Every row comes from one small tree of marks. The marks that hang from a mark follow it in brackets, in the order of their numbers. Every link used is in the known rows. Which tree was each row made from?
Known rows:
Q669[Q351[Q151] Q609 Q841[Q519]]: [  0  23  18  -7   7  -1   0  40  -5  15  -4  17   6 -17 -25   3 -18  -2
  28 -31   9  29  31 -20   3  49   6  -7]
Q151[Q519 Q609[Q669[Q351]] Q841]: [ -4  49  24  11  -1   5  -7  -1   4  25  25  19  16  -2   3   7  17 -10
 -31 -23  13   4  18 -16 -22  -3 -10 -24]
Q669[Q151 Q609[Q351] Q841]: [-18   1  26 -11   4   9  -1  34   0  -4  -2  13  17  -3 -33   5 -27  10
  18 -14  16  24  27  -3  11  45   5   8]
Q669[Q609]: [ -5  -7   7  -5   7   3  -4  12   0   4  -7   8   7  -4  -4  -3 -11   3
  11  -9  -2   8  13  -4   2  23   2   1]
Q841[Q351]: [ -2   4   3  -6   7   5  -2   9   4   0   1  14 -11  16  -6  -2  -1  10
   6 -12   4 -18  -6  -6   6   7   1  14]
Q151[Q841[Q519[Q609]]]: [ 14  32  -7  19  20   0 -13  14 -21  14  -5  -8  -3   2 -22  11  11 -15
  -4 -17  12   7   9 -21 -26  15   5  -4]
Q151[Q609]: [-13   8  10   0   2   9  -2   2  -1  13   7  -2   2  -3   9   7   3   6
  -7   2   3  -3   2  -3 -10   9 -15  -5]
Q609[Q151[Q519]]: [ -8  30  -3  17 -16 -11   4  -2   6   8  19   4  13   1  16  28  13 -17
 -20  -7   4  18 -16 -24 -14   5  -1  -8]
Q519[Q351[Q669]]: [ 21  11 -12   1  13  12   7 -11   1  12   8  13   4   8  -8 -18   3  -2
  18 -19  11  -9  -2  11  -1 -21  21  -2]
Q609[Q351[Q669[Q151[Q519 Q841]]]]: [ -1  44   4  21   2   8  -2   8   8  13  24   5  23  15 -11   7  16 -18
 -16 -21  17  12 -13  -5 -19 -10  13  -7]
Q351[Q669[Q151[Q609] Q841]]: [-10  19  19  19   4   6 -12   7   3   8  22   3  19  -6 -14   7  -7   4
   6 -16   4  26   3 -10 -20  21  -7 -10]
Q519[Q669[Q351 Q609[Q841[Q151]]]]: [  6  23   7  11  20   3  -6  36  -3   4  -4  34  14   2 -28   4  -8   3
  21 -38  21   2  25 -23  -3  29  -2  -8]
Q841[Q151[Q609 Q669[Q351]]]: [-26  44  25  10   6  15 -12   7   6  15  12  33  16   7  -1   0   5   3
  -4 -21  13 -21   7 -19 -14  27 -25 -12]
Q609[Q151 Q669]: [-15  13   3  26 -20  -4  14   1   2   2  29  14  21  13  17  10  -1  -9
   6 -14   0  18 -17 -23 -11  -7   0  -3]
Q669[Q151[Q841] Q609]: [-10   8   9  15  19   5 -17  22   1  -3  -9   2  18   6 -34   8 -12   8
  -1 -17   6  24   1  -8 -12  38   0   5]
Q609[Q669[Q151] Q841]: [-14   7  12  18  -7  -8   1  20  -3  -8  16   7  18   7 -15  18  -7  -2
  -8  -9  16  16 -10 -18 -12 -11  -6   1]
Q669[Q609[Q151]]: [-21  -1   4  11  -4   0   3  15   1   3   7  10  18   4  10   9 -11   0
  13 -15  -3  22  -5 -17  -3  33   1   1]
Q351[Q669]: [  7   5  -4  14   0   2   2  -7   2   8  15   5   7   5  10 -14   4 -10
  12 -13  -5   2  -8   0  -7 -14  11  -7]
Q351[Q151[Q519 Q609[Q841]]]: [ -8  39   8   5  -2  -4   0  33   6  26  17  -8  18   3  12  43  21 -14
 -31  -1  15  14 -34 -20 -36   5 -18 -16]
Q841[Q151[Q669[Q351]]]: [-12  37  15   9   6   5  -8   4   8   2   5  34  13  10 -10  -7   2  -4
   3 -22  10 -18   5 -15  -4  17 -10  -7]
Q351[Q151[Q519 Q609 Q669[Q841]]]: [  2  61  24  15 -10  -4 -10  10  11  21  26   3  28   1   0  26  20 -20
 -28 -13   8  25 -22 -27 -48  22 -21 -22]
Q841[Q151[Q609]]: [-21  25   9  10   8  14 -10  22   5  13   5  12   9   7   0  23   0   6
   2  -4   7  -7  -5 -20 -18  22 -21  -7]
Q669[Q151 Q351 Q609 Q841]: [-12   1  28 -12  11   0 -12  22   0  -5  -9  22  11 -17 -44  -4 -31  15
  15 -21  10  25  44  -2  17  59   4   1]
Q351[Q669[Q151[Q519[Q609]] Q841]]: [ 18  38   4  19   1 -13 -15   4  -7  11  13   8  18  -5 -35  15   6 -24
  -6 -21  12  27  13 -14 -27  24  13 -12]
Q151[Q609[Q669]]: [-13  14  17  11 -11   7   5  -1  -1  15  22  11  11   2  13   5   3  -1
  -3  -6   3   2   4 -13 -17  -9 -15  -8]
Q841[Q519[Q351 Q609[Q669[Q151]]]]: [  7  39  -4  11   6   4   8   4 -23  14   0  21   2   5 -50  13  -1  -9
  16 -23  34  -1  24 -18 -10   1   9   8]
Q669[Q151 Q841]: [ -3   6  14   6   2  -5 -12  13   0 -13   0   0   8  -6 -35  13 -16   8
   1  -5   7  27   9  -8  -3  27  -3   1]

Which tree is each row?
[ 10  38   3   2  26   7 -15  13   4   9 -12  10  16   5 -49  19   1   2
 -16 -24  27  17   8  -9 -16  27  10   0]
Q669[Q151[Q519[Q351] Q841] Q609]
[  3  33  17  -1   2 -10 -17  16   9  -5   4  16  -2   3 -36  25  -4   4
 -13 -17  15  12   6 -23  -8  31  -3   7]
Q669[Q151[Q519] Q841[Q351]]
[ -9  29  23   0  10  -6  -9  20  -9  11   4  21   4 -14  -3  -5  -2  -8
  -1 -31  19   0  30 -33  -6  16  -7  -6]
Q151[Q669[Q351 Q609[Q841[Q519]]]]
[ -5  41  15   5   6   7  -5  42  -2  21  13   8  -5   7 -12  25   0   8
  13 -23  13  10  -8 -34 -22  34 -15   0]
Q669[Q841[Q351[Q151[Q609]] Q519]]
[  3  49  22  14 -17  -5   3  21   6  24  31   9  28   0   1  31  11 -19
 -14 -14   9  34 -10 -27 -40   8 -13 -23]
Q351[Q151[Q519 Q609[Q669[Q841]]]]
[  6  36   2  -9   4 -12   4  31 -10  23   1   8  14   3 -17  19  16 -23
 -18 -14  22   4  -6  -4 -14  21   6 -11]
Q669[Q351[Q151[Q519[Q609[Q841]]]]]
[-10  13   8   1  13  20   8  45   4  16   3   3  27  23 -11   1  -2  -1
  13 -20  10  15 -23   3  -9  26  10   2]
Q669[Q609[Q351[Q151[Q841]]]]
[  0  20   5   2  -7   2  17  15 -11  20  11  26  19  13 -19 -10   3 -15
  16 -21  11   0   1   5  -2  14  10  -5]
Q519[Q609[Q669[Q351[Q151]]]]
[ -3  10   1  -1  10   1   3  45   3   4   7   5   3  28  -5  16   4   6
   2 -15  13  -4 -44 -13 -10   8   0  11]
Q609[Q841[Q351[Q151]]]
[ 31  35 -16  25   3  -3   0  -5 -23  15   0   5  -8  -4 -28   7  17 -19
  16 -25  17   3  26 -22 -19   4   2  -2]
Q841[Q519[Q609 Q669]]
[  1  40   5  14  13  -1 -22  13   9   1   3   8   2  20 -32  23  11   2
 -27 -21  15   2 -16 -20 -17  19  -2   8]
Q669[Q151[Q519 Q841[Q351]]]
[  9  49   8  15  -6  -3   6  14   7  20  21  18  25  13  -9   6  18 -22
 -18 -28  10  15 -13 -10 -20  -4   7 -18]
Q609[Q669[Q351[Q151[Q519 Q841]]]]
[-19  36  11  30  -3  13   2   7   6   2  30   4  30  29  15  -1  13 -10
 -12 -21  13   9 -34 -18 -20   2   0  -2]
Q609[Q151[Q669 Q841] Q351]
[ 17  32   4   2  -6   6  10   3   1  16   9  19  11  -1 -10   4  12 -15
   6 -25  17   5  27 -10  -4   5   6  -4]
Q151[Q519[Q669[Q609[Q351]]]]
[ -9  21   9   1  -3  -8 -10  10   5   6  -5  11  13  -9 -23  23  -3  -7
 -11 -11   8  19  14 -15  -7  32  -3   2]
Q669[Q151[Q519] Q609]
[ -7  46   2  24  10  13  -6  29  -3  26  12 -14   9   8  -1  27  15  -6
  -6 -14   9  17 -25 -26 -37  14 -14 -11]
Q351[Q151[Q609 Q841[Q519]]]
[ 25  27   1  -6  17   2  -2  10 -10   6  -7   5 -11 -15 -31   9  -7   4
  13 -17  24  10  29 -16  -3   3  10  -3]
Q669[Q841[Q519[Q351]]]
[  2  31  11  24  12   8 -11  22   7   8   6   5  33  24 -10  -2   8 -11
  -3 -28  -1  22 -34 -15 -36  29  -1  -5]
Q351[Q151[Q669[Q609] Q841]]
[  7  41 -11   4  21  11   0  20  -3  12 -10  19  -7   3 -27  20   0   2
  21 -18  26 -13  11 -27  -7   1   2   3]
Q841[Q151 Q519[Q351]]
[ -6  11   0  14   5   7  -5   4   7   1  15  18   1  22 -18  -6  -3   7
  16 -25   3  -9 -16  -6   1   5   9  15]
Q841[Q351[Q669[Q151]]]
[  9  40   7  17  11   1  -3   9 -22  19   8  18   3   0 -22  -7   5 -17
   3 -35  17   1  32 -20 -13   5   9  -9]
Q151[Q841[Q519[Q609[Q669[Q351]]]]]
[  3  18  -2  33  12   6 -13   2   4   1  14  -1  19  14 -18  -3   4  -4
  -1 -21   2  18 -19  -4 -20   1  10  -3]
Q351[Q669[Q151[Q841]]]
[ -8  38  11  16   9   8 -15  15  11  -2   9  34   5  33  -9   4   6   3
   6 -26   9 -26 -23 -31 -17  17 -11   8]
Q841[Q151[Q669] Q351]
[ -9   3  10 -14   5   8  10  26   3  14  -6  19  15   1 -13  -9 -11   2
  20 -19   3   8   7   7  12  39   6   0]
Q669[Q351[Q151] Q609]
[-10  17   0  27 -15  -4  12   3 -13   9  23  15  22  16   4   9   2 -17
   8 -17   6  14 -11 -19 -17   9   4  -2]
Q519[Q609[Q151 Q669]]
[-23   9  15  -6  16  12   1  60   1   6  -1  21  19  11  -5  18 -15   4
  15 -14  23  -3   1 -20  -2  23  -1   2]
Q669[Q609[Q351 Q841[Q151]]]
[ 11  26  14  17  -8 -10   0  11  -9   3  17   9   1 -14  -8  10  -8 -12
  10 -19   6  25  26 -35 -16  -7   0 -11]
Q609[Q669[Q841[Q519]]]
[  8  52   6  21   4  -2  -2   1  -4   4  18  12   9   1 -12  12   3  -9
   5 -31  24  21   2 -40 -22   9   3  -6]
Q609[Q151[Q669[Q841[Q519[Q351]]]]]
